Every row comes from one small tree of marks. Brackets hold a mark, then the marks that hang from it, in the order of their numbers. Every link used is in the known rows. Which tree was each row made from?
Known rows:
[z_23 [z_104 [z_572 z_311] [z_670 z_819]]]: [-18.1  -5.5  -3.5  18.4  39.1 -40.8   6.5  -3.0  10.9 -10.1 -15.6 -13.2
 -21.8  -5.1  12.4  11.9 -29.8 -10.1  12.7  12.7 -13.7  19.7]
[z_311 z_670]: [-11.3  33.8  13.9  23.9  20.0   0.7  23.5   3.3  19.2 -18.0   8.2  -4.3
  -4.0  24.0  16.6   9.9 -13.4 -24.2 -16.6  28.2 -12.9   9.4]
[z_819 [z_23 [z_104 z_572 z_670]] z_73]: [-31.6   7.7  -5.7   7.2  28.5 -25.9  21.2   2.5  -8.4 -17.8   9.8  -5.3
 -35.9 -14.3 -26.5   6.7 -47.4   3.7  -0.6   5.0 -26.6  22.5]
[z_572 z_311]: [-12.9  17.6  13.2  22.5  11.5 -11.0  20.4  16.4  10.1  -8.4  -0.6 -22.7
 -12.4  18.5  22.3   9.1 -16.4 -22.6 -17.4  16.9 -14.3   5.5]
[z_572 [z_311 [z_670 z_819]]]: [-13.7  32.6  12.1  29.4  17.2  -8.5  16.5  17.9  21.8 -11.3 -10.8 -22.2
  -6.1  18.1  24.6  10.1  -9.8 -22.5 -12.6  35.1 -15.1   2.9]
[z_980 z_572 [z_670 z_819]]: [-16.6  39.4  21.8  25.6  16.2 -12.9   6.5  29.6  10.5 -30.4 -14.5 -27.7
 -22.4  29.8  21.9  14.6  -9.7 -26.4  -0.7  22.3   7.8  -7.6]
[z_670 [z_104 z_572] z_311 [z_819 z_23]]: [-12.0  18.3   1.8  23.2   3.1 -25.2  19.6  30.7   9.1 -27.2  -0.8  -9.6
 -13.6   8.6  13.5   5.4 -15.4 -34.9  -7.9  42.2  13.4  -1.4]
[z_20 z_73]: [ -9.6  10.4  11.0  11.5  21.9  15.8  18.2   5.0  12.1 -22.7  21.7  -5.3
 -12.9   9.8  13.4  12.0 -30.5 -16.6 -18.7  25.1 -12.8  23.8]
[z_572 [z_311 [z_670 z_104 z_819]]]: [ -6.0  36.9  12.1  29.0  13.2 -14.7  10.0  24.2  17.8 -13.7  -8.1 -20.0
  -3.8  22.0  29.2   9.0  -8.5 -29.3 -12.6  39.4  -6.7  -1.6]
[z_311 [z_670 z_104 [z_819 z_73]]]: [ -2.5  44.2  12.2  20.6  15.4  -8.6   9.9  18.0  15.6 -25.9  12.3   0.5
   2.2  18.0  13.9   5.6 -20.1 -23.0 -17.9  42.7   3.1   6.3]
[z_20 z_73 [z_670 [z_104 z_572] z_311]]: [ -9.1   6.6   7.7  17.4 -18.0  13.4  17.9  19.3   7.2 -32.1  25.0  -6.9
  -8.5  13.8  21.8   5.4 -18.8 -52.6 -10.3  45.1  -7.4   1.9]
[z_23 [z_104 z_572 z_670]]: [-16.7  -7.6  -2.4  14.3  38.9 -37.4  11.3 -10.7   5.3 -12.0  -3.7  -4.2
 -23.0  -1.1   7.7  12.3 -32.8 -12.6   9.8   4.6 -13.9  22.8]
[z_104 [z_572 z_311] z_670]: [-13.6   5.1   1.2  32.6  23.2 -48.7  17.0  -3.8   9.2  -3.1  -9.0 -23.6
 -10.9  -1.8  29.1  20.2 -32.4 -22.0  19.0  16.8  -7.7   7.3]
[z_980 z_572 z_670]: [-15.8  40.8  23.5  26.0  11.2 -13.9  10.1  28.8   3.3 -26.2 -10.1 -27.1
 -27.1  35.2  21.5  16.6  -8.9 -34.2   0.4  14.7   0.6  -9.9]
[z_20 z_73 z_670]: [-16.3   1.1  10.6  10.1  -0.4  31.8  21.7   0.0  12.5 -32.1  32.8  -7.1
  -7.0  13.1  14.6   2.0 -25.4 -27.0 -22.8  30.2 -18.2  16.0]
[z_980 [z_670 z_104 z_819]]: [ -7.8  33.2  17.6  25.2  17.1 -13.4   6.7  21.9  10.5 -29.6   4.4 -10.7
 -12.9  31.2  22.8   6.5  -9.1 -26.2 -13.3  24.7  19.8  -4.7]
[z_20 [z_670 z_104 z_311 [z_819 z_73]]]: [-14.2  14.8  11.9  15.7 -23.4   5.4  22.4  24.6   8.4 -35.0  25.7  -6.8
  -0.1  17.5  11.3  -7.6 -18.0 -39.3 -28.4  38.5   5.4  -2.8]
[z_23 [z_104 [z_572 z_311] z_670]]: [-17.7  -4.7  -2.7  18.6  36.0 -41.4   9.0  -3.7   5.6  -7.0 -12.7 -12.6
 -25.0  -1.3  12.3  13.8 -29.4 -15.5  13.2   7.6 -18.4  18.1]
[z_670 z_104 z_311 z_819]: [ -4.0  24.0  11.1  22.8  -3.1 -12.6  17.3  33.9  14.5 -28.5   7.6  -6.8
  -2.9  20.9  22.5   1.0 -11.4 -39.6 -23.5  43.0  21.2   0.2]
[z_819 [z_23 z_104] z_73]: [-31.5  12.7   0.3   0.9  23.5  -6.0  23.3  10.2  -8.4 -22.2  16.7  -2.7
 -36.3  -4.4 -31.2   0.8 -40.4   4.5 -19.7   4.0 -28.8  22.9]
[z_572 [z_311 z_670]]: [-13.3  33.3  13.1  29.5  13.7  -9.3  18.9  17.2  16.7  -8.1  -8.2 -22.1
  -9.5  22.0  24.3  11.7  -9.2 -27.9 -12.0  29.3 -19.6   1.0]
[z_311 [z_670 [z_104 z_572] [z_819 z_23]]]: [ -6.7  35.4   6.0  23.9  24.1 -16.2  12.1  10.8  17.1 -24.7   1.7  -3.1
  -3.4  15.6  17.6   8.5 -15.0 -22.9  -6.2  42.1  -0.1   4.1]
[z_20 z_73 [z_670 z_104 z_311]]: [-10.3   9.9  10.4  16.6 -19.5  23.5  19.7  21.5   8.8 -35.0  29.6  -7.4
  -8.3  19.5  21.2   0.8 -16.1 -51.0 -21.3  45.6  -6.8   3.4]
[z_819 [z_23 [z_104 [z_670 z_311]]] z_73]: [-35.9  12.4  -2.9   9.4  20.4 -15.0  26.8  10.8  -6.6 -20.3  10.8  -8.0
 -38.1  -8.6 -27.9   2.9 -41.2  -1.0 -11.4   9.7 -26.6  21.2]

Write each row's tree:
[ -7.6  34.8  14.7  23.0  13.7 -25.6   4.4  24.5   4.7 -26.3   3.6  -8.3
 -14.8  19.6  13.5  11.5 -19.2 -24.7  -2.3  24.7  17.2  -5.5] : [z_980 [z_670 [z_104 z_572] [z_819 z_73]]]
[-32.3   8.3   8.8  15.2 -15.2  16.3  35.4  15.3  11.7 -33.1  20.4 -12.5
 -10.5   8.9  -3.4  -7.5 -19.8 -24.6 -28.6  31.1 -11.5   3.9] : [z_20 [z_670 z_311 [z_819 z_23 z_73]]]
[-27.7   9.0  -1.7  14.3  33.1 -16.3  20.8   3.4   3.9 -15.4  -7.0 -11.0
 -33.6   4.5  -5.9   7.9 -20.6  -9.3  -2.9  12.3 -30.0  14.5] : [z_819 [z_23 [z_104 [z_572 [z_311 z_670]]]]]
[  5.5  18.9   9.0  19.0   8.8 -34.0   6.7  18.4   0.4 -14.7   7.9  -8.1
  -5.9  19.7  29.0  11.2 -21.2 -36.0  -5.2  22.4   6.0  -0.6] : [z_670 [z_104 [z_572 z_311]]]
[-11.0   9.3   8.9  16.1 -14.2  25.1  16.0  22.4  16.0 -39.6  25.3  -8.3
  -3.6  13.8  21.2  -1.4 -16.9 -42.9 -22.0  53.0   0.0   5.4] : [z_20 z_73 [z_670 z_104 z_311 z_819]]
[-13.9  -2.2   2.1  10.7  30.9 -28.2  10.0   4.4   4.3  -8.5  -9.6  -8.2
 -25.4   5.5   6.4  11.7 -23.0 -17.3   1.9   6.2 -21.4  16.5] : [z_23 [z_104 [z_572 z_311]]]
[-29.7  -0.5  -5.5  16.1  36.1 -26.7  20.9  -2.5   1.7 -14.0  -6.0 -14.8
 -34.7  -2.3  -2.7   7.8 -28.6  -5.7   2.3   7.6 -25.0  18.0] : [z_819 [z_23 [z_104 [z_572 z_311] z_670]]]
[-15.9  30.0   5.4  18.0  -5.5 -11.8  21.2  40.8   4.2 -31.4  12.2  -7.5
 -15.2   7.4  -2.6  -1.3 -23.4 -27.0 -24.1  42.5  10.0   1.9] : [z_670 z_104 z_311 [z_819 z_23 z_73]]
[-14.7   4.3  -0.2  32.5  28.6 -47.2  13.2  -3.4  17.0  -6.9 -13.8 -24.5
  -6.5  -7.6  29.4  18.3 -33.3 -14.4  18.3  24.4  -0.8   9.8] : [z_104 [z_572 z_311] [z_670 z_819]]
[-14.5   5.8   2.1  14.3  31.6 -27.5   9.1   4.6   7.2  -8.6 -13.1  -7.5
 -23.9   6.6   7.2  13.0 -19.4 -19.9   4.7  12.4 -24.3  14.4] : [z_23 [z_104 [z_572 [z_311 z_670]]]]
[-27.0  -0.6  -1.5   7.7  34.1 -14.2  23.1  -1.9   1.0 -18.8   3.1  -5.4
 -33.6   3.5  -9.5   5.4 -26.9  -4.7  -8.1   4.3 -24.0  19.8] : [z_819 [z_23 [z_104 z_572]]]
[  5.2  14.5   7.8  14.6  18.7 -28.3   3.9  12.7  10.2 -25.3  10.6  -0.8
   2.7  12.2  25.0   6.4 -25.5 -21.4 -10.3  30.6  21.2   7.4] : [z_670 [z_104 z_572] z_819]
[ -9.2  37.8  17.3  22.4  12.4 -15.0   6.1  26.8   5.7 -29.6   9.0  -9.1
 -14.7  25.3  12.3   6.8 -16.7 -22.7 -13.1  24.1  17.5  -3.9] : [z_980 [z_670 z_104 [z_819 z_73]]]
[-29.9  11.2  -2.4   4.8  22.9 -19.4  20.2  13.3  -9.2 -15.6   5.4  -8.0
 -37.4  -9.8 -27.3   6.4 -39.9   0.3  -6.4   6.0 -32.1  18.0] : [z_819 [z_23 [z_104 [z_572 z_311]]] z_73]
[-10.7  22.5   7.0  24.6  16.5 -28.5  14.7  11.9  12.2  -6.8  -9.1 -15.7
  -8.0   3.1  15.7  18.0 -24.5 -21.7   5.7  26.9 -14.3   4.1] : [z_104 [z_572 [z_311 [z_670 [z_819 z_73]]]]]
[-22.2  33.4   6.0  17.5  28.4  -1.0  18.9   8.2  17.9 -24.0   3.0  -3.7
 -13.0   6.7  -5.0   5.1 -21.9  -6.3 -15.3  33.0 -17.7  15.3] : [z_311 [z_670 [z_819 [z_23 z_104] z_73]]]
[-31.6  21.2   6.1  18.1   2.6   1.3  34.4  27.9  11.9 -25.9   5.9 -12.8
 -20.2  -1.0 -12.5   1.4 -25.5 -13.3 -24.3  33.2  -6.2  10.0] : [z_670 z_311 [z_819 z_23 z_73]]
[-10.1  49.7  22.6  32.6  -8.4 -22.2   8.3  50.2  -0.7 -29.3 -13.2 -27.7
 -28.1  41.7  27.8  15.7   0.5 -58.1   2.0  30.0  11.9 -22.5] : [z_980 z_572 [z_670 z_104 z_311]]
[  3.1  24.5   7.1  14.6   9.5 -34.2   0.7  26.9   3.6 -20.8   7.7  -6.9
  -1.3   2.8  14.6   8.0 -33.5 -19.6  -7.1  33.1  12.9   3.8] : [z_670 [z_104 [z_572 z_311]] [z_819 z_73]]
[-26.4  11.1   2.7   4.5  28.8  -3.3  19.1   9.3   7.8 -27.0  10.7  -4.2
 -20.9  -5.0 -17.2  -0.8 -36.0   9.4 -23.0  16.8 -11.4  23.9] : [z_670 [z_819 [z_23 z_104] z_73]]
[-22.9  -0.7   0.4  17.6  30.8 -21.5  16.6   1.9  13.6 -18.8  -4.5  -8.0
 -22.3   3.0   6.3   4.6 -24.8 -14.4  -5.5  16.5  -8.9  22.0] : [z_23 [z_104 [z_670 z_311 z_819]]]
[-20.1  -5.3  -2.5  18.7  29.3 -37.0  16.7  -1.9   6.4 -11.4  -8.4  -7.2
 -26.0  -0.4   7.3  12.6 -27.5 -22.4  10.7  10.6 -13.8  18.5] : [z_23 [z_104 z_572 [z_670 z_311]]]
[ -6.8  31.5  14.6  29.1  16.1 -27.2   3.5  24.8   9.7 -23.2  -6.6 -15.9
 -14.9  25.4  26.3  12.5  -9.4 -29.9   0.4  26.6  16.1  -8.9] : [z_980 [z_670 [z_104 [z_572 z_311]] z_819]]
[-17.1  44.4  22.8  31.9   7.3 -20.2   6.7  38.9   3.9 -19.5 -23.6 -39.2
 -29.6  34.9  27.5  18.8  -3.9 -38.7   5.3  19.0  -5.8 -16.5] : [z_980 [z_572 z_311] z_670]
[ -7.7   8.9   9.5  10.2  -8.0  -5.2  13.2   9.6   5.9 -32.6  28.2  -2.6
   3.7  11.5  12.8  -3.7 -27.9 -27.3 -18.7  29.7   5.4   2.7] : [z_20 [z_670 [z_104 z_572] [z_819 z_73]]]
[  5.0  17.8   7.6  18.6  15.7 -32.3   1.6  19.6  10.9 -20.9   1.6  -8.9
   0.7  11.5  29.8   7.9 -22.1 -24.8  -6.8  33.5  16.5   2.9] : [z_670 [z_104 [z_572 z_311]] z_819]
[-14.8  19.0   4.8  26.2  21.8 -26.5  17.7   8.7  14.1  -8.2 -13.0 -18.7
 -11.8   5.0  17.6  17.1 -19.3 -20.7   6.5  26.5 -16.4   3.7] : [z_104 [z_572 [z_311 [z_670 [z_819 z_23]]]]]
[-12.5  29.1  10.9  25.3  21.0 -22.3   8.4  19.4   7.1 -28.7  -1.2 -11.9
 -20.8  22.3  16.1   9.6 -11.9 -23.0  -2.0  23.9  14.4  -5.7] : [z_980 [z_670 [z_104 z_572] [z_819 z_23]]]
[-10.8  36.5   9.3  28.8  15.4 -14.1  12.1  23.8  16.2 -15.6  -8.8 -21.3
  -8.7  19.4  24.3   7.7  -9.0 -25.7 -12.2  39.0 -10.8  -0.7] : [z_572 [z_311 [z_670 z_104 [z_819 z_23]]]]
[ -8.2  38.7   8.6  23.0  22.6  -6.0  14.0  12.6  18.1 -28.3   6.8  -3.3
  -3.2  20.5  16.3   3.8 -12.7 -21.0 -17.1  42.2   0.6   5.6] : [z_311 [z_670 z_104 [z_819 z_23]]]
[ -4.3  47.0  22.9  25.8   5.8 -22.8   0.8  37.7  -2.1 -29.9  -6.2 -23.6
 -23.7  41.3  28.7  14.7  -7.3 -44.1   0.5  21.0  12.1 -16.1] : [z_980 z_572 [z_670 z_104]]
[-30.8   1.1  -2.2  12.4  36.3 -13.1  24.2  -5.2   2.7 -21.0   5.5  -9.4
 -33.2   3.5  -6.8   2.4 -28.9  -1.4 -11.2   5.5 -21.4  22.5] : [z_819 [z_23 [z_104 z_670]]]
[-16.2  38.6  14.1  25.0  12.7 -13.7  12.1  29.9  10.7 -19.3 -17.7 -32.5
 -17.6  20.7  22.7  13.0 -12.7 -27.2  -3.9  31.2 -16.4  -2.1] : [z_980 [z_572 [z_311 [z_670 [z_819 z_23]]]]]
